Every row comes from one small tree of marks. Brackets hold a mark, then the marks that hang from it, in alphabetical order. Every link used is in the known rows. Which tree was each row made from?
Known rows:
[J L T]: 0.509, -0.357, 1.187, -2.372, -4.774, -1.022, -0.369, -0.453, 0.895, 4.086, 2.166, -1.746, -2.311, -0.837, 0.605, 4.418, 0.063, -0.804, 1.741, 0.141, 6.283, -1.313
[J [L [U B H] X Z] T]: 0.130, 3.204, 0.049, 5.053, -5.859, -0.738, 2.070, 0.223, -2.971, -3.709, 0.911, 0.847, -1.441, 0.022, -4.769, 1.375, 0.338, -0.215, -2.488, -0.147, 5.251, 0.380
[H [U B [L J X] M T]]: 0.663, 3.306, -1.352, 1.193, 1.877, 6.249, 1.575, -0.453, 2.382, -1.733, -2.128, 2.277, 1.621, -0.132, 0.056, -6.807, -0.444, 1.602, -1.158, -0.391, -5.181, 1.090
[U H]: -0.426, -2.628, 0.796, 1.418, -1.696, -0.949, -1.519, -0.047, 0.050, 4.105, -0.300, -1.505, 0.068, 1.568, 3.313, 1.486, -0.871, -0.793, -0.608, -0.848, 2.931, -1.280
[T [J [L U X Z]]]: -0.333, -1.865, 1.132, -1.171, -0.131, -4.083, -0.987, 0.936, 2.255, -1.963, 4.339, 0.784, -0.077, -1.432, -0.856, 0.965, -0.973, 1.113, 1.228, 1.702, 2.343, -0.010
[U B [L Z] [T J]]: 0.437, -3.319, -0.810, -1.625, -1.802, 1.677, -0.430, -1.633, 0.070, -1.386, -1.274, 0.593, 0.297, 2.482, 0.759, -5.042, 1.148, 0.448, 3.631, -2.310, -4.126, -0.340
[Z [L [U M] X]]: -0.958, -0.188, 1.373, -1.451, 0.772, -3.031, 1.150, 3.694, 2.999, 2.708, -0.342, 0.252, 1.746, -2.486, 3.308, 0.598, -1.893, -0.572, 0.377, 2.947, 0.947, 0.629
[U B L M T]: 0.535, -0.480, -0.411, -1.797, -1.615, 3.445, 2.079, -1.601, 0.887, 1.218, -3.684, -0.347, 1.168, 0.951, 1.193, -3.750, 0.605, -1.134, 2.230, -2.816, -5.740, -0.497
[T [J [L U Z]]]: -0.266, -1.836, 1.279, -2.665, 1.126, -4.238, -1.516, 0.655, 0.399, -0.345, 4.256, -0.319, -0.260, -1.560, -0.628, 3.092, -0.664, 1.061, 2.550, 2.515, 2.461, -1.260
[B [U H]]: -0.576, -2.984, -0.011, 0.325, 1.356, 0.004, -3.188, -0.365, 1.071, 5.875, -0.434, -2.470, 1.087, 2.270, 3.535, 5.503, -0.051, -0.744, -0.442, -1.224, 5.485, -1.352
[J T]: 0.414, -2.238, 1.089, -2.120, -2.456, -1.002, -1.180, 1.035, 1.848, 5.769, 2.299, -2.013, -1.716, 1.448, 0.943, 2.976, 0.709, -0.455, -0.240, -0.407, 6.312, -1.171
[M [U B H [L Z] T]]: -0.545, -1.073, -0.248, 2.335, -2.300, 1.693, -1.140, -1.229, -2.876, -5.263, -0.339, -0.080, 0.524, 0.619, -2.713, -1.146, 0.828, -0.206, 0.983, -3.053, -3.892, -0.539
[H [U B [L J Z] T]]: 0.155, 3.338, -1.197, 1.718, -0.767, 4.926, -1.419, -0.514, -0.478, -3.512, -0.982, 2.018, 0.164, 1.005, -1.881, -5.399, -0.547, 2.436, -1.789, 1.032, -2.145, -0.495
[Z L]: -1.001, -2.913, 1.148, -2.228, -3.246, -2.474, -1.670, 1.938, 1.446, 5.959, -0.820, -1.259, -0.012, -0.122, 6.997, 1.335, -1.878, -0.734, 2.461, 2.217, 4.098, -0.857
[J [L [U H] X Z] T]: -0.038, 3.110, 0.978, 3.515, -4.415, -1.985, 0.628, 0.799, -1.003, -4.064, 2.379, 0.653, -1.358, -1.878, -5.749, 2.687, -0.462, -0.201, -2.748, 0.469, 5.372, -0.030
[T [J [L [U B] X Z]]]: -0.199, -1.842, 0.176, 0.218, -1.572, -2.865, 0.414, 0.288, 0.219, -1.574, 2.747, 0.973, -0.035, 0.486, 0.136, -0.593, -0.294, 1.088, 1.138, 1.084, 2.181, 0.460
[B [U H [L X] M T]]: 0.014, -0.372, -0.823, 0.374, 1.814, 4.082, 0.082, -1.787, 3.269, -0.574, -3.958, 0.003, 2.819, -0.187, -0.040, -0.697, 0.275, -1.391, 0.583, -4.330, -4.199, 0.498
[X [L [U [T J]] Z]]: -0.018, -3.824, 0.049, -6.904, 2.328, -5.626, -2.897, 1.318, 0.983, 3.447, 2.842, -0.527, 0.750, 0.416, 2.938, 2.594, 1.970, 1.326, -1.560, 3.702, -2.154, -0.430
[B [U H L [T J]]]: 0.348, -4.353, -1.208, -2.306, 2.528, 1.811, -2.858, -1.776, 0.930, 2.656, -2.022, -1.257, 2.213, 1.809, 3.430, 1.781, 1.255, -0.050, 4.644, -3.381, -2.058, -0.174
[L [J T] [U B M] X Z]: 0.256, 4.278, 0.193, 2.215, 1.433, -0.882, 3.048, 2.423, -0.714, -2.966, 1.853, 1.457, -1.896, -0.205, -5.781, -1.583, 0.179, 0.328, -4.685, 2.117, 2.732, 1.633
[X [L J [U B M] Z]]: -0.826, 2.444, 0.172, -0.448, 3.516, -4.819, 0.903, 1.561, -1.415, 1.301, 0.410, 0.315, -0.246, -0.726, -1.122, 1.693, -0.267, 0.476, -5.785, 5.478, -0.093, 0.153
[X [L [J T] [U H M] Z]]: -0.421, 4.484, 0.564, 1.319, 4.228, -4.843, 0.856, 1.837, -2.489, -0.464, 1.006, 0.058, -1.349, -2.703, -5.256, 4.415, 0.422, -0.079, -6.062, 4.694, 1.536, 0.295

Which tree is each row?
-0.285, 2.502, -1.174, 0.564, -1.601, -3.494, -0.885, 0.725, -5.493, -0.241, -1.246, 0.587, -0.573, 1.382, 1.595, 1.177, 0.751, 0.638, -6.610, 4.480, -1.887, 0.771 -> [X [L J [U B H T] Z]]
0.608, 3.442, 0.151, 1.815, -0.653, 0.009, 4.065, -0.254, -3.885, 1.350, -0.282, -1.023, -0.470, -1.344, -2.370, 4.295, 0.749, -1.213, 0.624, -0.146, 2.062, -0.610 -> [J [L [U B H M]] T]
0.485, -2.067, -1.230, -3.847, 5.054, 2.065, 0.821, -2.812, 1.707, 1.427, -1.159, -0.612, 1.696, -1.100, 4.822, 1.630, 0.922, -0.895, 4.688, -2.591, -3.633, 0.796 -> [B [U H M [T [J [L X]]]]]
0.655, 4.076, -0.511, 2.382, 3.202, 4.869, 1.867, 0.246, 0.883, 1.002, -0.344, 0.563, -0.075, -0.620, -4.060, -2.011, 0.061, 1.337, -0.129, 0.316, 1.564, -0.283 -> [H [U B [L [J T]] M]]
0.008, 3.026, 0.203, 0.581, -0.131, 1.997, 1.113, -0.446, 2.657, -6.854, -1.774, 2.528, -0.542, -2.042, -3.833, -6.810, -1.383, -0.228, -1.620, -0.539, -6.174, 1.225 -> [U [L J X Z] M T]
0.046, -2.084, -1.188, -1.983, 1.188, 1.135, -1.717, -2.645, 0.728, -1.981, 0.032, 0.218, 0.442, 0.100, 2.708, 1.014, 0.767, 0.094, 2.751, -2.070, -0.350, 0.470 -> [B [U H [T [J [L X Z]]]]]
-1.102, 1.430, -0.261, 6.185, -0.252, 0.849, -2.552, -0.437, 1.560, -4.817, -1.909, 1.420, 0.252, 0.303, -4.121, -0.417, -2.010, 0.066, -2.887, -1.051, 2.920, 0.891 -> [B [U H [L J X Z]]]
0.407, -6.785, -0.379, -6.454, 2.292, -0.885, -1.872, 0.051, -0.657, 4.448, 3.948, -1.976, 0.076, 2.264, 6.691, 1.315, 2.507, 0.867, 4.671, -1.129, -2.020, 0.181 -> [M [U B [T J]]]
0.456, -2.068, -0.833, -0.783, 1.309, 2.818, 2.557, -1.753, 2.513, -3.887, -2.200, 1.751, 1.213, 0.719, -0.992, -8.225, 0.990, -0.104, 3.140, -3.565, -7.608, 1.057 -> [U B [L X Z] M [T J]]
0.437, 3.440, -0.417, 5.084, -0.438, 2.355, 3.510, -0.817, -2.974, -0.971, -3.447, 0.201, -1.329, -0.091, -3.785, -1.646, -0.246, -1.194, 0.164, -1.588, -0.262, 0.801 -> [U B H [L [J T]] M]
-0.708, -0.906, 1.435, 0.861, -1.784, -3.061, -1.892, 2.600, 3.138, -0.950, 3.159, 0.571, 0.278, 0.609, -2.331, 0.078, -1.012, 0.616, -4.202, 1.370, 3.809, -0.401 -> [L U X Z]
0.374, 0.315, 0.162, -1.660, -3.608, 0.642, -1.766, -0.034, 0.450, -0.032, -1.219, 0.372, -0.916, 0.235, 1.613, -1.854, -1.058, 0.039, 0.204, 0.478, -2.351, 0.246 -> [U [L J] T]
0.410, 3.357, -0.547, 6.430, -1.581, 2.612, 3.964, -0.541, -1.170, -2.532, -3.364, 1.331, -1.094, -0.078, -4.016, -3.920, -0.506, -1.133, -1.229, -2.440, -0.239, 2.066 -> [U B H [L [J T] X] M]
0.193, -4.282, 0.227, -4.748, 1.798, -1.539, -1.883, -1.464, -2.213, 0.801, 3.735, -1.858, -0.196, -1.761, 4.868, 4.054, 0.945, 0.194, 6.204, -0.881, -2.694, -0.239 -> [M [U H [T [J L]]]]
0.090, 1.649, 0.943, 0.210, -1.214, -1.530, -1.245, 1.277, -0.208, -0.311, 2.612, -0.228, -3.690, 0.329, -2.901, 0.725, -0.471, 0.192, -2.564, 2.109, 6.058, -0.204 -> [L [J T] Z]
0.201, 4.020, -0.486, 0.794, -0.425, 1.102, 3.315, -1.418, -4.542, -4.000, -1.845, 0.460, 0.433, -1.456, -1.547, -0.131, 0.288, -0.886, -0.114, 0.269, -4.758, -0.780 -> [J [L [U B H M T] Z]]
0.099, -2.491, -0.866, -2.639, 0.479, 1.664, -2.962, -0.977, 0.130, 4.962, -1.372, -2.149, 1.101, 2.530, 5.132, 4.102, 1.104, -0.723, -0.145, -1.641, 1.303, -0.896 -> [B [U H T]]
-1.033, 3.017, 0.589, 2.956, 1.882, -3.028, 1.783, 3.503, -1.278, -0.639, -1.950, 1.348, 0.708, -3.073, 2.781, -0.117, -3.066, -0.522, -1.354, 4.130, -0.083, 2.089 -> [Z [L J [U H M] X]]
0.156, 2.314, -0.851, 0.397, 2.657, 6.505, 1.064, -1.403, 1.904, -2.739, -1.937, 1.182, 2.396, -0.147, -3.257, -5.643, 0.693, 1.300, 0.339, -1.582, -5.436, -1.783 -> [H [U B [L Z] M T]]
-0.737, -3.698, 0.416, 1.497, -0.235, -1.111, -1.392, 0.166, -2.270, 2.941, 2.101, -2.257, 0.186, 1.772, 2.876, 3.367, 0.379, -0.325, 0.489, -1.407, 2.646, -0.739 -> [M [U B H]]
0.686, -4.793, -0.447, -3.288, 1.193, -0.106, -1.295, -0.884, -0.752, 4.080, -0.113, -1.275, 0.300, 2.111, 6.607, -0.590, 1.035, -0.059, 3.097, -1.469, -2.510, -0.318 -> [U H [T J]]
0.474, 2.527, 0.956, 0.366, 0.879, 0.489, 1.469, 0.446, 1.454, 0.152, -0.337, -0.105, -1.672, -1.939, -4.372, -0.131, -0.790, -0.711, 0.557, 0.076, 0.860, 0.245 -> [U [L [J T]] M]
